Known rows, with every way that one mark hangs from another
Z167{Z765}: [ -6 -21   7  10  -7  21  29 -52 -40  44 -35  57   1 -20 -10 -21 -16 -31
  -8  -4 -42  27 -17  -7   0 -37  18 -32  -2   9  23 -19  46  11  23  17]
Z223{Z224{Z167{Z765{Z213}}} Z530}: [-29 -23  27  39 -35  27  30 -35 -19  48 -50  23  -5  32 -33  -6  57  -5
 -16 -32 -41  38 -41  23   1 -24  19 -53 -18  21  21 -21  41 -15  20  35]
Z676{Z150{Z224{Z167}} Z761}: [  5 -24  13  37 -23  29  19 -38 -29  25 -18  40 -30  16 -20 -20 -21   3
   0 -32 -22   5 -57  53 -21 -29  19 -33  -5  -7  20  -6  37  44  15   5]
Z676{Z496}: [ -2  -6   9  17  -4   0  25 -47 -36  18 -29  38   7   6 -16 -14 -14 -35
  -2   7 -50  22 -24   7 -22 -35  31 -19  -6  31  23 -12  33  20  11  24]
Z223{Z224 Z530}: [-30 -23   8   7 -19   2  16 -41 -18   9 -28  25   9   3 -13 -24  57 -10
 -10 -25 -35  33 -26   7   3 -33  25  -2 -18  21  20  -8  37  11  23  29]
Z73{Z403{Z637 Z761{Z676}}}: [ 23  -7   2  -5  -9 -15  10 -25 -13 -34  -7  72 -26  18  45  35 -41 -13
   1  22 -56  35 -14  -6  14 -23  17  18   6   5  33 -16  45  20  42   8]
Z150{Z224{Z223} Z676}: [  6 -28  10  12  28  18  39 -21 -17 -15 -33  30 -22 -19   2 -10 -20 -11
  -4 -36  40   5  -6 -17 -14 -23   1  -3 -20  -4  20 -12  43 -11  22  18]
Z496{Z676{Z150{Z224} Z761}}: [  0  -8   6  19   0  16  21 -46 -39 -12 -14  44 -12  -6 -19 -12 -40  -8
  -2 -42  32   7 -59  33 -25 -30  25  -7   8 -18  13  -9  34  42  33   9]
Z676{Z496 Z761}: [  1  -4   6  37 -11  -3  31 -46 -32  32 -38  28   7   9 -34 -16 -36 -35
  -3  14 -53  32 -45  18 -20 -39  23 -19  -5  16  19 -15  30  23   5  40]
Z224{Z167{Z765}}: [ -2 -32  17  30 -24  30  28 -37 -38  39 -45  54 -20   3  -8 -23  -3 -19
  -5  -1 -49  26 -17  14  -2 -24  14 -54  -8  12  25 -15  44  13  26  13]
Z73{Z403{Z637 Z761} Z765{Z213}}: [  6  -6   5  30 -14  -7  34 -55 -23 -16   8  71  -7  33  20  64 -50  -7
   3  26 -59  48 -23   0  18 -25  35   9  13 -13  55 -19  46  -2  23  21]
Z403{Z462}: [  1 -26   9  -1 -11   1  17 -59 -70   9   7  34   3 -22 -15 -16  -3 -22
  -6  -3 -44  27 -14  -1   6 -46  13 -24  10   7  45  -9  43  11  25  21]
Z73{Z403{Z637 Z761} Z765{Z167}}: [ 21 -18  -1  17 -17  -8  21 -46 -22 -22   8  70  -9  24  36  45 -39 -42
   6  30 -58  38  -7  24  18 -26  32  25   7 -12  55 -13  48  24  23  -2]
Z676{Z150 Z761{Z403{Z637}}}: [ -3 -15   5  20  -2  -9 -11 -12 -21   5  14  47  -4   6 -15   2 -45  21
 -15   7 -49   7 -31  53  -8 -54  21  24  11   1  28 -14  38  38  10 -15]
Z73{Z403}: [ 29 -23   5   8  -8  -5  24 -45 -35   4  -9  55 -20 -12  -5  -2 -15  -1
   0  -2 -67  38 -14  -6   2 -19  12 -12  -6   1  25 -11  42  25  25  19]
Z761{Z676{Z150}}: [  3 -13   8 -12   1  -3  -2 -10 -30   6  15  59   2 -21  -5  17 -25 -14
   9  -3 -48   3 -45  29 -15 -43  29 -18   1  28   8 -14  38  34  36 -16]
Z403{Z462 Z637 Z761{Z676{Z150}}}: [ -1  -6   4 -15 -16  -8 -20 -27 -46 -25  36  52  -3  10  31  21 -37 -26
  -5  13 -37  -4 -31  35  -3 -56  28   3  23  13  56 -12  42  33  32 -14]
Z761{Z403 Z676}: [ -3 -22  12  -2  20 -10   8   6 -31  -5 -14  59 -10 -20   7  31 -20  14
  -7  -2 -45  29 -10   2   9 -32  18 -14  -2  32  10 -23  41   8  46   2]
Z761{Z676}: [ -2 -18  11 -12   7  -4  20 -23 -35   1 -13  57  -1 -22  -1  16 -20 -21
   4   3 -42  30 -24  -5   6 -33  18 -14  -4  27   6 -16  41  11  45   9]
Z224{Z223}: [ -4 -28  10  18  -1   6  31 -18 -29   5 -27  43   3 -25  -9 -16 -22 -11
   3  11 -47  16 -14  -1  -4 -30  -3 -11 -22  17  31 -14  37 -11  29   9]
Z761{Z676{Z150 Z496}}: [  5   8   6   5   2  -7  -5  -6 -29  18   7  41   1   6 -14  18 -29 -30
   8   6 -52  -5 -51  40 -38 -47  41 -25  -3  48   4 -15  29  42  20  -5]
Z496{Z676}: [ -3 -21  15   2   3  -2  29 -42 -47 -34 -25  59   2 -20  -6 -10 -12 -16
  -1  -8   2  28 -19  -3  -3 -21  18 -11   3   5  16 -11  37  12  46  15]
Z224{Z167{Z765} Z223{Z530}}: [ -5 -34  14  52 -33  33  26   1 -18  34 -55  16 -21   2 -11 -28  28 -19
  -4  23 -56  19 -18  16  -6 -26  -1 -29 -36   1  23 -24  39 -11  29  16]
Z676{Z150 Z761}: [  5 -19   5  19 -16  -1  11 -36 -32  24  -4  48   9 -19 -29 -17 -39  -9
   1   0 -53  10 -57  45 -16 -46  23 -17   1  -2  22 -11  36  40  11   6]
Z676{Z150 Z496}: [  4   0   5  16  -9   0   2 -33 -34  23   0  42   8   7 -20 -13 -21 -26
   0   3 -55  -7 -42  42 -42 -46  41 -23  -2  32  23 -10  29  45   0   1]
Z73{Z403{Z462} Z765{Z213}}: [ 19 -16   7  32 -10  -6  30 -57 -71  17  39  29 -12   4 -29  59 -23  -3
   5   5 -70  51 -29  -4  14 -39  25 -33  12  -6  47 -17  46  -2  25  30]
Z676{Z496 Z761{Z403{Z462 Z637}}}: [ -1  -1   5  37  -5 -15  -2 -31 -53  14   5   3  -9  35 -24   1 -35  -8
 -22  17 -49  28 -17  27  -7 -63  16  13  13  16  44 -16  32  19   3  24]
Z150{Z224{Z167{Z765}}}: [ -6 -26  16  29 -15  51  37 -55 -38  46 -50  48 -38  13  -2 -25   0 -19
  -9 -36 -10  21 -15   4  -5 -19  17 -48  -8   4  21 -14  48  15  27  18]
Z676{Z150{Z224} Z496 Z761}: [  1   6   0  35  -6  17  19 -49 -28  43 -15  24  -9  20 -29 -17 -39 -27
  -3 -26 -19   0 -65  42 -44 -45  37 -16  -3   8  17 -10  30  49  -4  20]
Z73{Z403{Z462 Z761} Z765}: [ 22 -22  -7  36 -23  -4  20 -53 -60  -7  13  50 -20   6  29  33 -30 -14
   3  21 -66  42 -16  -5  13 -36  32 -32  12 -13  70 -10  48  22  27  33]
Z73{Z403 Z765{Z167 Z213}}: [ 26 -22  13  21  -5  -9  42 -46 -40  19  15  54   2   0 -25  66 -28 -27
  12   4 -71  50 -31  20  11 -19  26 -17   2  -2  30 -23  44   0  23  10]
Z761{Z403{Z462 Z637} Z676}: [ -7 -16  10 -10  11 -15 -13  -9 -57 -15  32  31 -16   3   7  34 -17   5
 -15   6 -38  26   3   4  18 -53  10  17  15  27  31 -18  44   6  44  -6]
Z765{Z73 Z213}: [-12 -32  19  -6   5 -16  47 -50 -38  14  -5  60  15 -16  -6  21 -35 -16
  -4 -23 -51  47 -26   9   1 -23  17 -22   6   5  30 -31  42 -22  19  54]
Z167{Z224 Z765}: [-12 -25   6  13   0  44  31 -89 -29  32 -22  50 -16 -14 -15 -20  -5 -23
 -11 -12 -35  26 -17 -14   1 -47  20 -54  -6  19  20 -16  66  20  27  25]
Z496{Z676{Z150}}: [  3 -15  11  -1  -3  -3   5 -29 -45 -30   2  62   4 -19 -10  -8 -21  -9
   4 -13  -4   0 -39  32 -24 -31  29 -14   9   6  19  -9  33  36  36 -11]
Z73{Z765{Z213}}: [-18 -17  14  24   3   6  45 -54 -43  17   3  56  16  -8 -29  45 -26 -16
   7   8 -46  43 -34   0  10 -34  37 -25   3   8  27 -21  44 -12  26  20]
Z403{Z462 Z637 Z761{Z676}}: [ -8 -12   8 -15 -10 -10   3 -41 -49 -31   8  51  -5   9  33  21 -31 -34
  -7  19 -31  25 -12  -1  19 -46  18   7  18  10  54 -14  46   9  42  11]
Z73{Z403{Z462}}: [ 33 -25   3   6 -16  -8  13 -54 -67   7  17  31 -22  -8 -10  -3  -7  -5
  -4  -5 -68  37 -12  -7   6 -34   8 -22   7  -3  46  -8  45  21  24  26]
Z150{Z224{Z223{Z530}} Z676}: [  3 -27   9  15  18  18  34 -16  -7 -18 -37   8 -20 -18  -2 -15  20 -17
  -8 -23  35  13 -12 -14 -14 -23   7  19 -31 -20  12 -17  41 -10  23  27]
Z496{Z676{Z761}}: [  1 -19  13  21  -3  -5  35 -43 -43 -20 -36  48   2 -16 -23 -11 -35 -17
   0   0  -2  37 -39   7  -2 -26  11  -9   3 -10  13 -13  34  14  40  29]
Z213{Z765{Z73 Z167}}: [ -6 -52  10  -8  19 -11  38 -46 -36 -41   7  52   7 -26  10  26 -31 -45
 -15  -8 -49  49  -3  34   6 -10  21   2  -1   0  16 -24  42   8  13  32]

Rows
[  4   2   8  15  14 -14 -17  23 -26  14   6  41  -9   9  -5  32 -30   5
  -4   2 -56  -7 -37  44 -35 -47  39 -23   0  53   7 -21  29  38  21 -14]	Z761{Z403 Z676{Z150 Z496}}
[  3  -6  13  34 -15  30  10 -34 -30  23 -15  33 -30  41 -11 -17  -4 -12
   0 -31 -22 -11 -43  51 -46 -27  39 -40  -6  26  23  -5  30  48   5   0]	Z676{Z150{Z224{Z167}} Z496}
[ 13 -23  13  -6   0 -26  32 -48 -28   0  23  54 -12  18   2  40 -44  -3
  -6 -13 -68  55 -13  10   8 -23  10  19  11  -6  33 -27  44 -12  18  45]	Z765{Z73{Z403{Z637}} Z213}
[ 10 -23   9  13  19  12  40 -53 -23   0 -39  35 -20 -14 -14 -11 -32 -20
  -9 -41  39  28 -30  -8  -7 -29  13  -5  -3 -24   9 -11  45  17  13  37]	Z150{Z224 Z676{Z761}}
[ -1 -31  27  -9   5  20  45 -90 -28   5   1  53  12 -13 -35  19  -4 -28
  -4 -20 -38  33 -31  18   5 -33  14 -42   2  16  28 -20  60  -3  24  18]	Z765{Z167{Z224} Z213}
[-11 -60   6  12  27  16  44 -52 -14 -56  14  31 -10 -19   4  27 -30 -31
 -12  -7 -47  33  -1  28   2 -20   1 -18 -21  16  19 -22  57 -10  19  36]	Z213{Z765{Z73 Z167{Z224{Z223}}}}
[ -3 -21   7  21  -6 -12   0 -35 -55   1  13  21  -9   6 -16   0 -30   9
 -22  10 -44  35  -9  18  15 -59   5  17  15  -4  47 -15  41  11  19  14]	Z676{Z761{Z403{Z462 Z637}}}
[  0 -40  25 -18   4 -19  48 -46 -38  20  -1  59  26 -18  -7  28 -33 -43
  -1 -26 -51  45 -25  35   3 -19  11 -17   9   3  32 -34  41 -20  17  41]	Z765{Z73 Z167 Z213}
[-11 -39  11  23  -9  35  42 -47 -36  45 -37  49 -38  15  22 -13 -17 -24
 -11 -50 -15  34 -11  13  -7 -17  15 -44  -5   0  24 -25  49   6  23  49]	Z150{Z224{Z167{Z765{Z73}}}}
[-16 -38   2   5   3  29  36 -82 -27  34 -10  52 -18 -14   8  -9 -21 -29
 -11 -28 -40  38 -11  -2  -1 -44  19 -51   0  14  24 -25  66   9  22  56]	Z167{Z224 Z765{Z73}}
[ -8 -19   7  -4 -20  -3  10 -66 -54 -25   2  52   3   8  27 -11 -22 -30
 -14  15 -33  24  -5   3  13 -46  19   8  21  -6  72  -9  44  10  23  17]	Z403{Z462 Z637 Z761}
[ 11 -34  23  15  10  23  33 -37 -25 -18 -38  44 -41   6   4 -12   4  -6
  -6 -44  36  17  -7   2 -10 -11  16 -29  -8  -5  16  -5  46  15  22  19]	Z150{Z224{Z167} Z676}
[ -8 -23   9   1   2 -10  -6 -36 -61 -14  24  31 -10   3  -1   2  -8  10
 -23   4 -40  25  13   6  14 -52  12  17  16  10  50 -13  44   8  24  -1]	Z761{Z403{Z462 Z637}}
[-16 -28   1  34 -11  47  31 -51  -8  27 -31  13 -16 -15 -18 -25  25 -23
  -9  11 -43  21 -19 -10  -4 -48   5 -29 -34   7  20 -23  61  -5  30  29]	Z167{Z224{Z223{Z530}} Z765}
[ -2 -39  11  11  -7  24  30 -46  -8  -7 -12  13  -2 -19 -17 -13  34 -36
  -1  11 -44  22 -16  21  -1 -35   1  -4 -32   9  26 -19  54  -3  32  13]	Z765{Z167{Z224{Z223{Z530}}}}
[ 19 -32  -3  15 -16  -2  34 -42 -26  27 -36  76 -23   0  56   4 -52 -24
  -9 -10 -66  45 -10   2   0 -18  18 -36   4 -17  49 -30  50  10  18  63]	Z167{Z765{Z73{Z403{Z761}}}}
[ 28 -50   1  -1  13 -21  34 -41 -32 -44  18  50 -17 -12  15  40 -35 -28
 -12 -10 -74  57  -1  30   5   1  15   4  -2 -10  14 -22  44  18  12  37]	Z213{Z765{Z73{Z403} Z167}}
[-10  -3   6 -10  25   7 -15  -1 -20  -8  27  50 -28  13  16  34 -29  19
 -11 -31  -5  -6 -19  29 -10 -45  29  30   9  23  10 -17  42  36  37 -33]	Z761{Z403{Z637} Z676{Z150{Z224}}}
[ -5   0   7  40   3 -13   8 -22 -22  12 -21  26  -5  33 -19   2 -42  -4
 -17  20 -49  29 -20  27 -10 -49  22  21   1  19  23 -18  31  18   4  19]	Z676{Z496 Z761{Z403{Z637}}}
[  6   3  14  24  -5  22   4  -7 -26  20 -10  33 -36  40  -5  14 -12 -18
   7 -28 -22 -10 -51  47 -44 -30  38 -41  -9  43   4 -10  30  47  23  -5]	Z761{Z676{Z150{Z224{Z167}} Z496}}
[-10 -48  10  44 -26  18  31   8 -16  35 -43  16 -23   4  12 -18  10 -24
  -5   8 -61  32 -13  27  -7 -23  -2 -26 -33  -3  26 -33  39 -22  26  48]	Z224{Z167{Z765{Z73}} Z223{Z530}}
[  1 -15   4  20 -10 -12 -21 -21 -53   5  39  24  -8   7 -22   2 -37  18
 -19   4 -49   8 -29  53  -5 -68  15  14  22  -4  48 -12  38  37  10 -11]	Z676{Z150 Z761{Z403{Z462 Z637}}}
[  1   0   9  46 -20  47  12 -35 -32  62 -30  34 -36  42 -13 -22 -10 -27
  -6 -33 -22 -14 -43  47 -49 -34  39 -57  -8  24  20 -12  36  47   2   3]	Z676{Z150{Z224{Z167{Z765}}} Z496}
[  8  -4  11  12  26  12  32 -49 -25   0 -36  29 -20  11  -7  -8 -15 -34
  -9 -40  37  11 -16  -9 -32 -27  33 -11  -5  11  11  -9  38  21   3  34]	Z150{Z224 Z676{Z496}}
[ -1 -19  10  -7 -10  -5  14 -36 -55 -14  -9  53  -1 -15  31  15 -27 -29
  -3   9 -39  27 -23  -4  12 -39  18 -35  11  12  51 -17  43   9  44  26]	Z403{Z462 Z761{Z676}}
[  1  12   4   4  11  14   5 -22 -27  24   2  34 -16  17  -7  17 -26 -29
   3 -30 -14 -11 -52  28 -43 -43  43 -17  -3  40   2 -14  32  45  22  -3]	Z761{Z676{Z150{Z224} Z496}}
[-11 -29  18  15   7  24  48 -88 -31   7  21  51  11  -6 -35  53 -12 -34
   6  -3 -38  41 -33  18  11 -39  32 -42   2  18  28 -19  63  -2  27  15]	Z73{Z765{Z167{Z224} Z213}}
[-30 -43  11  28 -34  14  22 -23 -17  44 -41  23 -20  30  10 -21  49 -18
 -15 -39 -45  43 -20  32  -3 -22  18 -40 -20  17  22 -22  41   2  19  59]	Z223{Z224{Z167{Z765{Z73}}} Z530}
[ -6 -44  14  23 -19  15  34 -31 -36  42 -33  56 -22   5  15 -12 -19 -24
  -8 -17 -55  37 -11  22  -3 -22  13 -52  -4   9  27 -26  45   2  22  45]	Z224{Z167{Z765{Z73}}}
[ 12  -2   8  31  19  10  38 -50 -19  13 -47  18 -19  13 -22 -10 -35 -35
  -9 -34  32  20 -37   2 -30 -32  25 -12  -6  -4   5 -11  35  23  -3  50]	Z150{Z224 Z676{Z496 Z761}}
[ 16 -12  11  41  24 -17  14  -3 -16   2 -42  25 -11   4 -21   6 -39  -2
 -17   0  -9  25 -23  16 -23 -38  23 -17  -4  10  12 -19  33  19  -3  36]	Z150{Z676{Z496 Z761{Z403}}}
[ -6 -34  24  13  -3  22  44 -52  -8  -1  -8  15  11 -13 -38  12  26 -29
  -2   4 -46  28 -34  21   2 -32   0 -16 -23   6  29 -28  54 -28  29  21]	Z765{Z167{Z224{Z223{Z530}}} Z213}
[ 29  -5  -2  -2  -4   5   7 -23 -17  -7  -3  71 -37   8  44  29 -40   0
   6 -30 -27   6 -44  16 -16 -20  31 -18   5  -1  29 -14  45  46  37   2]	Z73{Z403{Z761{Z676{Z150{Z224}}}}}
[-10 -10  10 -13  -4  -7  13 -31 -17 -32 -17  74  -1   7  40  20 -37 -30
  -2  21 -30  25 -15   1  14 -34  23  17   7  14  34 -16  43   8  44   3]	Z403{Z637 Z761{Z676}}
[ -9  11   9   4  -4 -10  11 -27 -14 -18 -25  56   1  35  32  22 -43 -47
  -2  28 -36  18 -23   8  -9 -37  35  11   3  35  32 -16  35  17  27  14]	Z403{Z637 Z761{Z676{Z496}}}
[  6 -24  12  30   2 -12  13 -21 -72 -24 -10  25 -10 -13 -19   2 -30  14
 -17  -8  -6  37 -23  15   4 -40   4 -21  17  -9  37 -16  35  10  41  29]	Z496{Z676{Z761{Z403{Z462}}}}
[ 13 -24  11  16  16 -18  -1 -21 -46 -24   8  16 -17   1 -14   9 -32   8
 -27  -2   2  30  -2  12  10 -56   4  20  17 -15  37 -13  44  10  11  19]	Z150{Z676{Z761{Z403{Z462 Z637}}}}
[-20 -34  14   7   7  26  51 -89 -28  40  -6  52  -5  -7 -11  18 -31 -21
 -14 -34 -41  45 -28  -2   0 -39  19 -62   6  13  27 -35  66 -16  19  64]	Z167{Z224 Z765{Z73 Z213}}
[ -3 -25  30  32 -20  27  43 -44 -39  46 -43  56  -8   8 -29   3 -10 -12
  -6  -7 -50  31 -33  14   1 -21  13 -65  -2  11  27 -25  45 -12  22  22]	Z224{Z167{Z765{Z213}}}
[-10 -14  11  -9  20 -12  -2   1 -25 -20   6  55 -13   1  11  35 -24  10
 -11  10 -39  26   2   5  15 -41  16  27   3  31  13 -20  42   8  46 -13]	Z761{Z403{Z637} Z676}
[ -4 -38  17  41 -31  14  25   2 -17  -5 -38  18 -17   0  -9 -24  33  -4
   2  26 -58  22 -18  22  -4 -19  -3 -11 -37   3  26 -16  33 -10  34  14]	Z224{Z167 Z223{Z530}}
[-20 -41  -2  25  -6  31  36 -43  -6  28 -19  14 -18 -12   6 -14   7 -29
 -10  -4 -48  32 -13  -1  -5 -43   4 -26 -29   2  24 -33  61 -16  27  60]	Z167{Z224{Z223{Z530}} Z765{Z73}}
[  3 -20  20  18  -8  29  14 -31 -42 -30 -13  52 -34  15   0 -14  -2   5
   1 -45  29  -5 -37  40 -29 -13  27 -31   3   0  19  -3  33  41  40 -11]	Z496{Z676{Z150{Z224{Z167}}}}
[ -3 -10   9   0   8  19  16 -46 -44 -24  -3  54 -13  -8  -3 -10 -17  -8
   0 -49  36  -4 -38  22 -28 -25  31  -8   9  -4  16  -8  35  39  38  -6]	Z496{Z676{Z150{Z224}}}
[ 12 -22  11  -2 -10 -28  36 -52 -18 -21   1  74  -8  25  42  40 -57  -8
  -9  -6 -64  52 -15  10  10 -14  15  11  18 -18  58 -30  45 -14  16  54]	Z765{Z73{Z403{Z637 Z761}} Z213}
[ -6 -53   8   3  -3  10  35 -40  -6  -9   0  16  -3 -17   6  -3  16 -42
  -3  -3 -51  33 -12  29  -2 -34  -2  -2 -27   4  28 -30  55 -12  28  43]	Z765{Z73 Z167{Z224{Z223{Z530}}}}
[-11 -56   7  -7  25  12  40 -84 -24 -54  21  46  -8 -16   6  27 -20 -37
 -16 -18 -42  48  -3  27   7 -19  22 -22  -4  10  13 -20  62  16  17  41]	Z213{Z765{Z73 Z167{Z224}}}
[-26 -25  30  36 -24  28  36 -41 -29  52 -48  44  -7  30 -29   0  16   3
 -12 -44 -37  29 -36  21   1 -22  13 -77  -7  38  28 -16  42 -14  17  28]	Z223{Z224{Z167{Z765{Z213}}}}
[ -6 -44  23 -16  10   4  49 -84 -27   6  13  53  10 -12 -11  29 -20 -35
  -4 -36 -42  45 -25  28   3 -29  13 -39   6  12  32 -30  62 -13  21  49]	Z765{Z73 Z167{Z224} Z213}
